What can hang from each mark:
Z518: Z663
Z186: Z196
Z196: Z381 Z643 Z663
Z663: Z196 Z312 Z518 Z693
Z643: Z196
Z693: Z663 Z914
Z914: Z693

Known rows, with every way that one mark hangs from another:
[Z663 Z196 Z312 Z693]: [ 0.25 -0.37 -0.11 -1.79  0.75  3.50  0.38  0.57  2.81 -1.37 -0.81 -0.75
 -0.41 -0.56 -0.81  1.94 -2.24  0.28  1.09  2.53 -1.18 -0.90]
[Z914 [Z693 [Z663 [Z196 Z381] Z518]]]: [-0.57  0.31  1.35 -1.67  0.04  1.57 -1.54  0.93  3.40  0.44  0.12  0.93
 -1.32  0.95  0.56  1.05 -3.59  0.77  0.11  1.70 -0.67 -1.53]
[Z186 [Z196 Z643]]: [ 0.06 -0.80  2.83 -0.97 -0.19  0.24  0.01  0.10  2.00 -1.44 -0.80 -0.78
 -0.07 -1.51 -2.55  3.79 -3.02  2.35 -0.73  1.78  0.08 -0.17]
[Z914 [Z693 [Z663 Z196]]]: [-0.53  0.43  2.33 -1.63  0.87  1.74 -1.21  0.28  3.33 -0.16  0.36  0.48
 -0.65  0.93  0.93  1.35 -3.05  0.65  0.01  1.37 -1.18 -1.92]
[Z663 Z312 Z518 [Z693 Z914]]: [-0.64 -2.21 -3.33 -0.61 -2.39  2.31 -1.47  1.83  4.09  0.58 -2.51 -0.36
 -2.69 -0.39 -0.83 -0.26 -4.04  0.92  0.69  3.06 -1.32  0.10]
[Z663 [Z196 Z381] Z518 [Z693 Z914]]: [ 0.14  0.17 -1.76 -1.45 -0.62  2.03 -1.03  1.92  2.96 -0.14 -2.03  0.63
 -0.38 -0.12 -0.97  0.36 -1.36  0.30  0.27  3.61 -0.59  0.42]
[Z663 [Z196 Z643] Z518 [Z693 Z914]]: [-0.60 -0.74 -0.94 -1.80 -0.63  1.02 -1.43  1.10  2.17 -1.10 -1.94  0.20
  0.66 -0.26 -1.16 -1.32 -1.01  1.65  0.16  3.31 -0.96  0.14]
[Z693 [Z663 Z196 Z518] Z914]: [-0.10  0.74  0.60 -2.14  0.51  0.92 -1.55  1.87  3.33  0.26 -0.75  0.52
 -2.59  0.87 -0.05  0.08 -2.87  1.47 -0.07  2.54 -2.04 -0.56]
[Z518 [Z663 [Z196 Z381 Z643]]]: [ 0.84 -0.78  2.76 -2.26  1.16  0.33 -0.16  1.50  0.73 -0.07 -0.66  0.37
 -0.19 -1.35 -2.50  0.52 -1.63  1.72  0.48  3.38  1.18 -0.51]
[Z914 [Z693 [Z663 Z312]]]: [-0.55 -0.65  1.52 -1.22 -0.16  1.75 -1.43  0.52  3.86  0.28 -0.10  0.32
 -1.81  0.90  0.60  1.87 -4.52  0.67  0.12  1.42 -1.30 -2.00]
[Z186 [Z196 Z381 Z663]]: [ 0.36 -0.10  1.06 -0.44  0.11  1.54  0.28  0.23  3.00 -0.03 -0.76 -0.87
 -1.78 -1.87 -1.82  6.12 -3.30  0.33 -0.30  1.66  0.53 -0.15]
[Z196 Z381 Z643 [Z663 Z312]]: [ 0.03 -2.76 -0.52 -1.29 -0.05  0.09 -1.15  0.21  2.21 -0.04 -1.36 -0.18
 -1.39 -1.73 -3.16  5.28 -3.82  1.18  0.80  2.53  0.69 -1.23]
[Z914 Z693]: [-0.77 -0.97  0.92 -0.73  0.39  1.58 -1.41 -0.18  3.56  0.26 -0.19  0.19
 -0.31 -0.28  0.22  0.98 -2.66  0.66  0.30  1.43 -0.65 -1.66]
[Z663 Z196 Z312 Z518 Z693]: [-0.52 -0.72 -2.01 -1.94 -0.62  3.43 -0.21  1.33  3.00 -0.24 -0.87 -0.45
 -1.59 -0.74 -0.68 -0.25 -3.04  0.98  1.49  2.49 -0.53 -0.18]
[Z196 Z643 Z663]: [-0.86 -2.45  0.08 -1.28  0.80 -0.24 -0.94 -0.63  1.80 -0.02 -0.78 -1.15
  0.16 -2.13 -1.56  2.18 -1.84  1.96  0.59  1.16  0.62 -0.73]
[Z693 Z663 Z914]: [ 0.29 -0.05  1.27 -1.33  0.30  0.39 -1.35  1.62  3.54  0.18 -1.36  0.08
 -2.04  0.89 -0.11  1.83 -3.06  1.23 -0.68  2.24 -2.09 -0.63]
[Z186 [Z196 Z381 Z643 [Z663 Z312]]]: [ 0.25 -1.30  1.42 -0.81 -0.50  0.74 -0.25  0.05  2.50 -0.97 -1.08 -0.66
 -1.77 -1.79 -3.14  6.53 -4.38  1.08 -0.27  2.37  0.31 -0.80]
[Z663 Z196 Z312 Z518 [Z693 Z914]]: [-0.43 -0.78 -2.44 -1.68 -0.70  3.12 -1.13  1.43  3.65 -0.51 -1.58 -0.01
 -2.30 -0.26 -0.85 -0.47 -3.02  0.53  1.15  3.58 -1.88 -0.62]
[Z186 [Z196 Z381 [Z663 Z518]]]: [-0.02 -0.32  0.16 -0.49 -0.54  1.50  0.01  0.63  3.07  0.55 -0.82 -0.70
 -2.37 -1.96 -1.76  4.96 -3.69  0.64 -0.11  1.67  0.89  0.16]
[Z663 [Z196 Z643] Z312 Z693]: [ 0.14 -1.09  0.65 -2.09  0.38  2.29 -0.08  0.35  2.00 -2.23 -1.15 -0.54
  0.57 -0.53 -1.78  1.93 -2.34  1.15  0.77  2.92 -1.04 -1.09]
[Z663 Z196 Z518 [Z693 Z914]]: [-0.47  0.01 -1.69 -1.52 -0.24  2.27 -1.00  1.38  2.99 -0.31 -1.61 -0.03
 -0.33 -0.34 -0.18 -1.28 -0.93  0.74  0.46  2.94 -1.03  0.33]
[Z643 [Z196 Z381 [Z663 Z312 Z518]]]: [ 0.34 -2.28 -1.33 -1.92 -0.47  1.26 -0.96  0.85  3.97  0.63 -1.20  0.35
 -2.47 -2.55 -1.99  4.51 -4.67  1.15 -0.10  2.09  0.91  0.47]
[Z196 Z643]: [-0.21 -2.08  1.54 -1.53  0.38 -0.64 -0.77  0.24  1.53 -0.76 -0.96 -0.36
  1.08 -1.35 -2.27  1.39 -1.92  2.97  0.10  1.73  0.39 -0.31]
[Z663 Z518]: [-0.78 -1.33 -1.34 -1.24 -0.42  1.12 -0.68  1.38  2.84  1.57 -0.57 -0.42
 -1.51 -1.62 -0.78 -0.84 -2.61  2.38  0.96  1.12  0.91  0.74]

Rows:
[ 0.12  0.21 -1.27 -1.66 -0.53  2.28 -0.11  1.85  2.34  0.09 -1.28  0.19
  0.31 -0.58 -0.83  0.52 -1.35  0.72  0.56  2.55  0.76  0.86] | [Z663 [Z196 Z381] Z518 Z693]
[ 0.03 -2.20  0.01 -1.15  0.27 -0.55 -1.05  0.20  1.75  0.16 -1.36 -0.22
 -0.02 -1.82 -2.68  4.62 -2.40  1.31  0.29  2.11  1.20 -0.58] | [Z196 Z381 Z643 Z663]
[-1.12 -2.24 -3.63 -0.54 -0.97  2.40 -1.23  0.57  3.97  1.27 -1.75 -1.25
 -2.88 -1.50 -0.11  1.06 -3.32  0.14  1.12  1.95 -0.64 -0.38] | [Z196 [Z663 Z312 Z518 [Z693 Z914]]]
[-0.11 -1.09  0.87 -0.79 -0.91  0.27 -0.48  0.38  2.29 -0.27 -1.13 -0.50
 -1.42 -1.92 -2.79  5.02 -3.71  1.55 -0.42  1.99  0.96 -0.02] | [Z186 [Z196 Z381 Z643 [Z663 Z518]]]
[ 0.25  0.86  1.17 -2.45  0.39  1.17 -0.25  2.15  2.44  0.66 -0.01  0.35
 -1.76  0.36 -0.40  1.54 -3.18  1.79  0.23  1.51  0.25  0.18] | [Z693 [Z663 [Z196 Z381] Z518]]
[-1.13 -2.25 -3.32 -0.67 -0.90  2.58 -0.59  0.50  3.55  1.49 -1.26 -1.53
 -2.43 -1.81 -0.01  1.11 -3.33  0.43  1.36  1.19  0.29 -0.12] | [Z196 [Z663 Z312 Z518 Z693]]
[ 0.66 -1.68  0.00 -1.76  0.40  0.85 -0.61  0.45  3.55  0.21 -1.18  0.18
 -0.83 -2.53 -1.69  5.13 -3.25  0.92 -0.66  1.82  1.03  0.57] | [Z643 [Z196 Z381 Z663]]
[ 0.65 -0.15  2.08 -2.37  1.88  0.52 -0.32  0.52  1.33 -1.36 -0.29  0.52
  0.89 -1.03 -2.68  2.92 -1.27  1.73  0.53  2.71  0.25 -0.77] | [Z663 [Z196 Z381 Z643]]
[ 0.28  0.50  3.07 -2.61  1.35  0.50 -0.12  1.07  1.77 -0.81  0.09 -0.09
 -0.17  0.36 -0.59  1.86 -2.42  2.26 -0.08  1.35 -0.45 -0.57] | [Z693 [Z663 [Z196 Z643]]]
[ 0.20 -1.66 -1.54 -0.87  0.51  1.87 -0.49  0.58  3.36  1.14 -0.89 -0.54
 -2.76 -1.85 -1.77  5.28 -3.77 -0.14  1.22  2.01  0.47 -0.95] | [Z196 Z381 [Z663 Z312]]
[-0.89 -0.14  1.04 -1.79  0.00  2.12 -1.56  0.68  3.72  0.30  0.30  0.63
 -2.25  0.88  0.62  0.67 -4.43  0.86  0.53  1.65 -1.29 -2.02] | [Z914 [Z693 [Z663 Z196 Z312 Z518]]]
[ 0.45 -1.97  0.27 -0.92 -0.90  1.63 -0.53  1.83  2.51  0.49 -2.15 -0.50
 -1.81 -0.81 -1.28 -0.15 -3.00  0.61  0.34  3.69 -0.38 -0.38] | [Z518 [Z663 Z312 [Z693 Z914]]]
[ 0.45 -0.90  2.29 -1.96  0.41  0.93  0.11  1.33  0.75 -0.51 -1.24 -0.42
  0.96 -1.04 -1.40 -0.79 -0.90  1.44  0.19  3.11  0.87 -0.03] | [Z518 [Z663 [Z196 Z643] Z693]]
[-0.30 -1.95 -2.86 -0.97 -0.46  1.85 -0.89  1.10  3.49  1.99 -0.92 -0.32
 -3.62 -1.93 -1.67  3.69 -4.32  0.35  1.47  1.94  0.95 -0.42] | [Z196 Z381 [Z663 Z312 Z518]]
[ 1.00 -0.80  1.18 -1.77  0.13  2.27  0.29  1.91  1.74  0.00 -1.29 -0.07
 -1.19 -0.89 -1.71  0.99 -2.61  0.34  0.73  3.74  0.51 -0.48] | [Z518 [Z663 [Z196 Z381] Z312 Z693]]
[ 0.68 -0.63  2.79 -0.91 -0.56  0.00 -0.05  0.64  1.98 -1.34 -1.23 -0.11
 -0.15 -1.27 -3.32  5.52 -3.39  1.92 -0.96  2.44  0.52 -0.04] | [Z186 [Z196 Z381 Z643]]
[-0.23 -0.29 -0.03 -1.42 -0.64  0.32 -1.77  2.15  3.66  1.00 -1.41  0.22
 -2.91  0.79 -0.06  0.22 -3.62  1.71 -0.41  2.20 -1.65 -0.10] | [Z693 [Z663 Z518] Z914]
[ 0.32 -0.58  0.75 -1.44  0.00  1.02 -1.45  1.67  3.96  0.00 -1.34  0.06
 -3.44  0.96 -0.59  2.45 -4.50  1.11 -0.18  2.66 -2.65 -1.20] | [Z693 [Z663 Z312] Z914]
[-0.08 -0.53  0.16 -2.53  0.51  0.45 -0.91  1.29  1.52 -0.22 -0.37  0.83
 -0.30 -1.19 -2.60  0.72 -2.06  2.43  0.92  2.65  0.90 -0.08] | [Z663 [Z196 Z381 Z643] Z518]
[-0.95 -0.84  0.60 -1.28 -0.84  1.72 -1.70  0.87  3.96  0.85 -0.11  0.46
 -2.40  0.83  0.66  0.73 -4.93  1.05  0.30  1.41 -0.98 -1.66] | [Z914 [Z693 [Z663 Z312 Z518]]]
[ 0.10 -1.87 -0.33 -1.60  0.10  1.42 -0.38  0.05  3.59 -0.20 -1.38 -0.67
  0.00 -2.43 -0.53  3.38 -2.52  0.94 -0.75  1.28  0.57  0.80] | [Z643 [Z196 [Z663 Z693]]]
[-0.69 -2.19 -2.89 -0.86 -2.29  2.63 -0.50  1.73  3.47  0.86 -1.83 -0.84
 -1.95 -0.90 -0.69 -0.11 -4.02  1.35  1.00  2.00  0.08  0.59] | [Z663 Z312 Z518 Z693]
[ 0.19  0.32  1.65 -2.63  0.14  0.28 -0.56  1.97  1.87  0.12 -0.24  0.49
 -1.02  0.40 -1.08  1.51 -3.20  2.39  0.03  1.81  0.30  0.03] | [Z693 [Z663 [Z196 Z381 Z643] Z518]]
[ 0.36 -1.89 -1.30 -1.58 -0.94  1.12 -0.72  0.99  3.66  0.52 -1.84  0.14
 -0.73 -2.29 -1.27  3.97 -3.29  0.87 -0.76  1.92  1.30  1.29] | [Z643 [Z196 Z381 [Z663 Z518 Z693]]]
[ 0.87  0.57  1.32 -2.12  0.91  1.44 -1.29  1.78  3.61 -0.64 -0.95  0.77
 -3.30  1.22 -1.09  3.56 -4.07  0.50  0.00  3.47 -2.75 -1.65] | [Z693 [Z663 [Z196 Z381] Z312] Z914]
[ 0.31  0.85  0.54 -2.09  0.27  0.76 -1.60  2.27  3.30  0.31 -1.02  1.01
 -2.69  1.05 -0.64  1.33 -3.15  1.14 -0.20  3.03 -1.74 -0.50] | [Z693 [Z663 [Z196 Z381] Z518] Z914]
[ 0.88 -1.35  2.21 -2.36  0.84  0.93 -0.28  1.53  1.18 -0.23 -0.63  0.36
 -1.58 -1.30 -2.95  1.12 -3.12  1.50  0.98  3.83  0.58 -1.17] | [Z518 [Z663 [Z196 Z381 Z643] Z312]]
[ 0.71 -0.15  1.34 -1.85  0.47  1.15  0.04  0.85  1.33 -1.90 -1.58  0.12
  2.49 -0.35 -1.89  2.76 -0.57  0.97 -0.15  2.99  0.19 -0.06] | [Z663 [Z196 Z381 Z643] Z693]
[ 0.23 -1.14  0.21 -1.86  0.27  1.93 -0.99  0.44  2.63 -2.49 -1.87 -0.08
 -0.10 -0.04 -1.92  1.81 -2.27  0.73  0.48  3.95 -2.40 -1.52] | [Z663 [Z196 Z643] Z312 [Z693 Z914]]
[ 0.42 -1.46  2.27 -2.41  1.09  1.11 -0.25  1.09  1.21 -0.33 -0.35 -0.07
 -1.47 -1.44 -2.43 -0.09 -2.82  1.86  1.16  3.37  0.26 -1.22] | [Z518 [Z663 [Z196 Z643] Z312]]
[-0.31 -2.06 -0.89 -1.92  0.13  1.08 -0.84  0.25  3.69  0.64 -0.79 -0.34
 -1.38 -2.83 -0.89  2.29 -3.22  1.72 -0.26  1.13  0.91  0.80] | [Z643 [Z196 [Z663 Z518]]]
[ 0.12 -2.21 -0.79 -0.63 -0.77 -0.32 -1.45  0.47  2.14 -0.37 -2.76 -0.23
  0.62 -1.03 -2.21  4.43 -1.90  0.47 -0.36  3.05  0.26 -0.35] | [Z196 Z381 Z643 [Z663 [Z693 Z914]]]
[-0.40 -1.45  1.48 -0.89 -0.10  0.97 -0.18 -0.53  2.54 -1.09 -0.68 -1.28
 -1.71 -2.00 -2.35  4.82 -3.98  1.56 -0.07  1.69 -0.13 -0.93] | [Z186 [Z196 Z643 [Z663 Z312]]]
